Every row comes from one small tree of marks. The marks that hang from a mark follow it in brackets, in alphabetical order. Every link used is in the known rows. Which tree was each row made from?
Known rows:
navun[sifis[vagan]]: [ 0.65 -0.09  1.26 -0.62  0.50  0.19 -1.56  0.43 -0.71  2.82  2.22  1.65
 -0.28  0.01  0.66 -0.01 -1.24 -0.30 -3.18 -0.37 -2.24  0.56]
kovov[sifis[lifo vagan]]: [ 1.87  2.30  0.72 -0.60 -0.72  2.21 -1.24  1.27  0.48  0.86 -1.30  1.99
 -0.30 -1.69 -4.24  2.05  1.46  1.53 -4.39  2.59 -1.72  1.06]
lifo[tepev[vagan]]: [-1.06 -3.06  2.52  1.45 -2.17 -1.63 -0.64  2.43 -0.14  1.58  0.92 -1.04
  1.04  1.91 -0.53  0.48 -1.69  0.24  1.34 -2.47  1.02  0.94]
lifo[tepev[sifis[dide]]]: [-2.19 -1.61  2.12  1.30 -0.56  0.16 -1.00  1.44 -1.26  1.98 -0.85 -0.05
  0.65  3.15  3.01 -0.22 -2.60 -0.21  2.02  1.08  2.58 -0.16]
kovov[tepev[fovab[sifis[dide lifo vagan]]]]: [ 3.75  3.07  2.07 -2.51  0.34  0.23  1.13  3.00 -1.94  0.68 -0.03  3.25
  0.39 -3.55 -2.00 -1.45 -2.25 -2.32 -1.45  1.43 -0.87  1.90]
kovov[sifis[dide lifo] tepev[fovab]]: [ 2.67  2.02  0.99 -1.84 -1.16  2.90  1.56  1.15 -1.78  2.00 -0.44  3.12
  0.66 -0.80 -0.66  2.01 -1.94 -0.75 -2.90  4.14 -0.44  1.57]
lifo[tepev[sifis]]: [-2.60 -3.14  1.94  1.27 -1.94 -0.10 -2.59  2.55 -0.56  1.55 -0.18  0.33
  0.24  3.33  0.31  1.25 -1.25  0.14  1.39 -0.54  0.72 -0.10]
navun[sifis[dide] tepev[fovab vagan]]: [ 2.93 -0.97  2.17 -1.09 -1.39 -0.75  0.76 -1.56 -2.58  2.71  2.61 -0.20
  2.15  1.47  4.88 -0.06 -3.30 -2.28 -1.29 -1.91 -3.25  0.95]
navun[sifis[lifo] tepev[fovab]]: [ 3.45  0.22  1.04 -2.42 -0.93  0.15 -2.80 -2.02 -1.31  2.24  1.49  1.27
  0.02 -2.06  1.47 -0.47 -0.17 -0.89 -2.73 -1.54 -6.73  1.19]
dide[sifis[lifo vagan] tepev]: [ 1.42  1.71 -1.14 -1.51 -0.53  3.05 -1.41 -1.84 -0.59  2.33 -0.16  2.61
 -0.16 -2.70 -4.43  1.36  0.70  1.99 -1.60 -1.21 -0.93  1.02]
fovab[sifis[dide lifo vagan] tepev]: [ 3.00  4.62  2.46 -0.85  1.89 -2.38 -1.06  2.35 -1.28  0.22 -1.86  1.53
  0.74 -2.84  1.45 -4.99 -0.39 -1.44 -1.03  1.76 -1.44  1.45]
kovov[sifis[dide vagan] tepev[fovab]]: [ 2.19  1.77  0.98 -1.37 -1.46  2.00  0.98  1.73 -2.85  2.76 -0.58  3.43
  1.11  0.22 -0.85  1.49 -2.92 -0.92 -3.64  4.63  0.46  1.10]
lifo[tepev]: [-0.33 -1.60  1.92  1.19 -1.08 -0.75 -2.55  1.56 -0.92  3.01  0.14 -0.19
  0.00  1.14  0.84 -0.75 -0.92  0.38  1.02  0.16  0.37  0.36]
sifis[dide[tepev[fovab]] lifo vagan]: [ 3.96  1.93 -0.59 -2.58 -1.51  0.42 -0.72 -1.84 -0.72  2.03 -1.79  2.12
 -0.71 -2.64 -1.66 -0.66 -1.02 -0.12 -0.63  0.33 -0.57  1.42]
navun[sifis[dide[tepev] lifo]]: [ 2.40  0.59  0.83 -1.28  1.56  2.79 -0.66 -1.62 -0.59  3.88  2.18  1.26
 -1.10 -1.91  2.32  1.16 -0.50  0.00  0.50  0.13 -1.26  0.43]
sifis[dide vagan]: [ 1.71  2.18  0.67 -0.30 -0.09 -0.21  0.24 -0.06 -1.14  2.48 -0.18  1.35
  0.56  0.43  1.83 -1.69 -1.75 -0.87 -1.57  1.56  1.04  0.62]
sifis[dide[tepev] vagan]: [ 2.49  1.14  0.14 -0.43 -0.75  1.34 -0.87 -0.55 -1.28  3.68  0.26  1.65
 -0.53 -0.10  0.73  0.29 -0.82 -0.37  0.70  1.00  1.08  0.11]
kovov[sifis[dide] tepev]: [ 1.01  1.30  1.77  0.34 -0.26  3.81  1.34  2.72 -2.30  3.60  1.75  2.61
  0.80  1.84  1.78  3.02 -1.76 -1.12 -1.56  4.82  1.22  0.25]
lifo[tepev[fovab sifis[dide vagan]]]: [-1.07 -1.10  1.29 -0.42 -1.80 -1.75 -1.47  0.54 -1.88  1.12 -2.98  0.85
  1.07  1.78  0.43 -1.64 -3.78 -0.17 -0.04  1.02  1.97  0.74]
fovab[tepev[sifis vagan]]: [-2.37 -2.28  1.98  0.63 -3.82 -3.13 -0.28  3.39  0.16 -0.93  0.66  1.21
  2.02  5.19  1.94  0.78 -1.74 -1.73  0.03 -3.16 -1.03  0.76]
dide[sifis[lifo] tepev]: [ 1.64  0.75 -0.66 -0.92 -0.87  3.54 -0.54 -1.92 -0.77  2.98  0.91  1.95
  0.07 -1.18 -2.11  2.23  0.65  1.39 -0.50 -1.19 -1.11  0.70]
sifis[dide[tepev] lifo]: [ 3.02  1.42  0.13 -0.88 -0.38  2.33 -0.22 -0.83 -0.17  2.96  0.30  1.43
 -0.92 -1.36  0.78  0.80  0.29 -0.15  1.36  0.51  0.15  0.50]
lifo[tepev[fovab[sifis[dide vagan]]]]: [ 2.77  0.79  2.90  0.09  0.36 -2.22 -1.16  2.24 -3.10  2.27 -2.21 -0.29
  1.05 -0.77  0.53 -3.56 -3.02 -1.06  0.50  2.42  0.80  0.94]
sifis[lifo]: [ 1.67  0.96  0.66 -0.80 -1.16  0.48 -0.71  0.50  0.74  1.25  0.63  1.32
 -0.42 -0.71 -0.46  0.32  0.55 -0.38 -1.40 -0.61 -1.70  1.12]

Which tree is each row?
[ 1.87  2.22  0.25 -2.62 -2.11 -0.01 -1.74 -1.61 -1.11 -0.36 -2.24  2.22
  0.75 -1.08 -0.25 -0.98 -1.01 -1.01 -1.92 -0.32 -2.89  1.04]
navun[tepev[fovab sifis[dide lifo vagan]]]
[ 0.38  1.42  0.97 -0.45 -1.15  0.97 -1.71 -0.21 -1.60  1.35 -0.07  1.76
  0.87  1.54  1.97 -0.07 -0.95 -1.31 -0.64  0.41 -1.17 -0.24]
navun[tepev[sifis[dide vagan]]]
[ 0.80 -1.30  3.93  1.00 -0.38 -1.00 -0.47  4.41  0.39 -0.13  0.59 -1.23
  0.67 -1.51 -3.27  0.27 -0.35 -0.06  1.91 -2.32 -0.41  1.33]
fovab[sifis[lifo[tepev[vagan]]]]
[ 5.50  2.68  2.15 -0.90 -0.60 -0.97 -1.08  0.56 -3.59  2.19 -0.55  0.73
  1.32 -1.04  2.17 -2.66 -1.32 -2.66 -0.98  1.46 -3.16  0.50]
navun[tepev[fovab[sifis[dide vagan]]]]
[-1.25  0.26  1.10 -0.75 -2.01 -1.73 -2.36  2.03  0.56 -0.83 -0.89  2.27
  0.41  1.55  1.05 -0.79  0.07 -0.76 -0.90 -1.34 -2.47  0.95]
fovab[tepev[sifis[lifo]]]
[ 3.67  0.58  2.45  0.04 -0.38  1.59  1.92  2.66 -0.18  1.05  1.74 -0.13
  0.38 -1.36 -0.91  2.10 -0.23 -1.34  2.88 -1.35  0.16  0.78]
fovab[sifis[dide[tepev[vagan]] lifo]]
[-0.54 -3.64  1.22 -0.19 -5.57 -1.49  1.73  2.13  0.06 -0.71  0.90  0.60
  1.82  5.15 -0.08  3.13 -2.89 -1.98 -0.92 -3.37 -0.59  0.88]
tepev[fovab sifis vagan]
[ 0.56 -0.82  1.48 -1.95  0.29 -1.69 -3.50 -0.48 -0.55  1.58 -1.30  0.89
 -0.44 -3.52 -2.48 -2.32 -1.74  1.46 -2.57 -0.85 -2.69  1.96]
navun[sifis[lifo[tepev[fovab]] vagan]]
[ 3.60  0.69  2.62 -0.71 -0.65  0.32  2.02  3.65 -3.39  2.68  1.94  2.23
  1.02  0.78  2.61 -0.32 -3.40 -3.79  0.28  2.21 -0.09  0.81]
kovov[tepev[fovab[sifis[dide]]]]
[ 3.13  2.32  1.92 -0.66  0.42  0.28 -1.00  3.01  0.12  0.20  0.10  1.42
 -0.42 -2.80 -3.36 -0.57  0.91 -0.69 -1.75  0.06 -2.27  1.09]
fovab[sifis[lifo vagan]]
[ 3.08  0.63  0.76  1.02 -1.04  4.21 -0.08  0.33 -2.05  4.53  0.63  0.97
  0.06  1.85  1.77  3.75 -0.07  0.20  0.23  4.29  0.82 -0.60]
kovov[sifis[dide[tepev]]]
[ 4.25  3.01  1.36 -0.83  1.21  2.06 -0.62  1.52 -0.74  1.95 -0.21  1.33
 -0.79 -3.66 -1.92 -0.02  0.54 -0.53  1.25  1.15 -0.27  0.50]
fovab[sifis[dide[tepev] lifo vagan]]
[ 3.01 -1.46  1.32 -0.66 -4.64 -1.73 -0.41 -0.03 -1.43  1.33  1.45  0.07
  1.78  2.05  0.86  0.83 -1.27 -2.10 -0.93 -3.39 -3.77  1.10]
navun[tepev[fovab vagan]]
[ 1.22 -1.04  1.21 -0.97 -1.93 -1.81 -2.44  0.11 -0.42  1.41 -1.93  0.32
 -0.09 -1.40 -1.48 -1.61 -0.89  0.56 -0.40 -0.54 -1.43  1.72]
sifis[lifo[tepev[fovab]]]
[ 3.07  2.93  0.18 -0.78  0.04  4.13 -1.00 -0.41 -0.44  2.60 -1.44  1.96
 -0.67 -2.47 -2.85  2.50  1.03  1.68 -1.49  3.77  0.19  0.44]
kovov[sifis[dide[tepev] lifo vagan]]
[-1.45  0.40  1.77 -0.52 -1.93 -2.43  1.00  1.78  0.63 -1.77 -0.91  1.18
  1.94  2.16  2.37 -0.80 -2.09 -1.32  0.09 -2.13  0.13  1.47]
fovab[tepev[sifis[dide lifo] vagan]]
[ 1.40  1.11  2.83  0.08  1.18 -0.67 -3.08  3.41 -0.27  0.65 -1.40  0.28
 -0.56 -3.87 -4.18 -1.89  0.50  0.74  0.32  0.13 -1.03  1.12]
fovab[sifis[lifo[tepev] vagan]]
[ 2.61  3.34  2.68  0.25  1.13 -2.84 -1.00  2.96 -2.65  1.62 -0.98  1.37
  1.32 -0.03  3.64 -4.65 -1.61 -2.23 -0.65  2.39 -0.69  0.71]
fovab[sifis[dide vagan] tepev]
[ 0.07 -1.40  0.30 -1.10 -3.85 -1.12 -0.76  1.07 -0.68  0.22 -0.95  2.15
  0.63  2.85 -1.32  0.94 -2.09 -1.28 -2.62 -0.89 -1.24  0.69]
tepev[fovab sifis[vagan]]
[ 2.50 -1.75  3.14  0.87 -1.48 -2.04 -1.75  3.28 -2.45  2.45 -0.59 -0.67
  0.61  0.73  0.32 -1.37 -1.78 -1.32  1.15  0.73 -1.15  0.64]
lifo[tepev[fovab[sifis]]]
[ 0.17 -1.43  0.00 -0.78 -2.67  2.62 -1.88  1.03  1.13  0.81  0.79  2.04
 -1.23  0.68 -2.10  4.22  1.15  0.14  1.38 -1.94 -1.38  0.00]
dide[tepev[sifis[lifo]]]
[ 0.90  1.45  2.06  0.75  1.08  2.10 -0.99  0.59 -1.01  2.52 -2.28 -0.14
  0.40 -1.29 -0.08  0.08 -0.27  1.94 -0.45  4.46  1.38  0.78]
kovov[sifis[dide lifo[tepev]]]
[ 0.14  0.72  0.05 -1.64 -0.70 -0.60 -1.88 -1.93 -1.61  1.33 -3.15  1.33
  1.28 -2.81 -4.22 -2.47 -1.81  2.37 -2.95 -0.51 -0.56  2.18]
dide[sifis[lifo[tepev[fovab]] vagan]]
[ 0.54  0.26  0.29 -1.18 -2.58 -0.80  0.62  0.02 -1.46  0.68 -1.64  1.89
  1.22  2.77  1.31 -0.28 -3.33 -1.63 -2.04  0.88  0.46  0.66]
tepev[fovab sifis[dide vagan]]
[ 4.54  0.88  1.87 -1.14 -1.58 -0.62 -0.08  2.25 -0.80  0.65  0.03  0.76
  0.13 -1.03 -0.99 -0.39 -0.34 -1.95 -1.40  0.01 -3.17  1.33]
tepev[fovab[sifis[lifo]]]
[ 3.83 -0.12  0.57 -0.95 -3.08  2.25  1.98 -0.09 -0.58  1.38 -0.75  0.52
  0.94 -0.01 -2.00  4.06 -0.75  0.30 -0.69  1.12  0.00  1.29]
kovov[sifis[dide[tepev[fovab vagan]] lifo]]
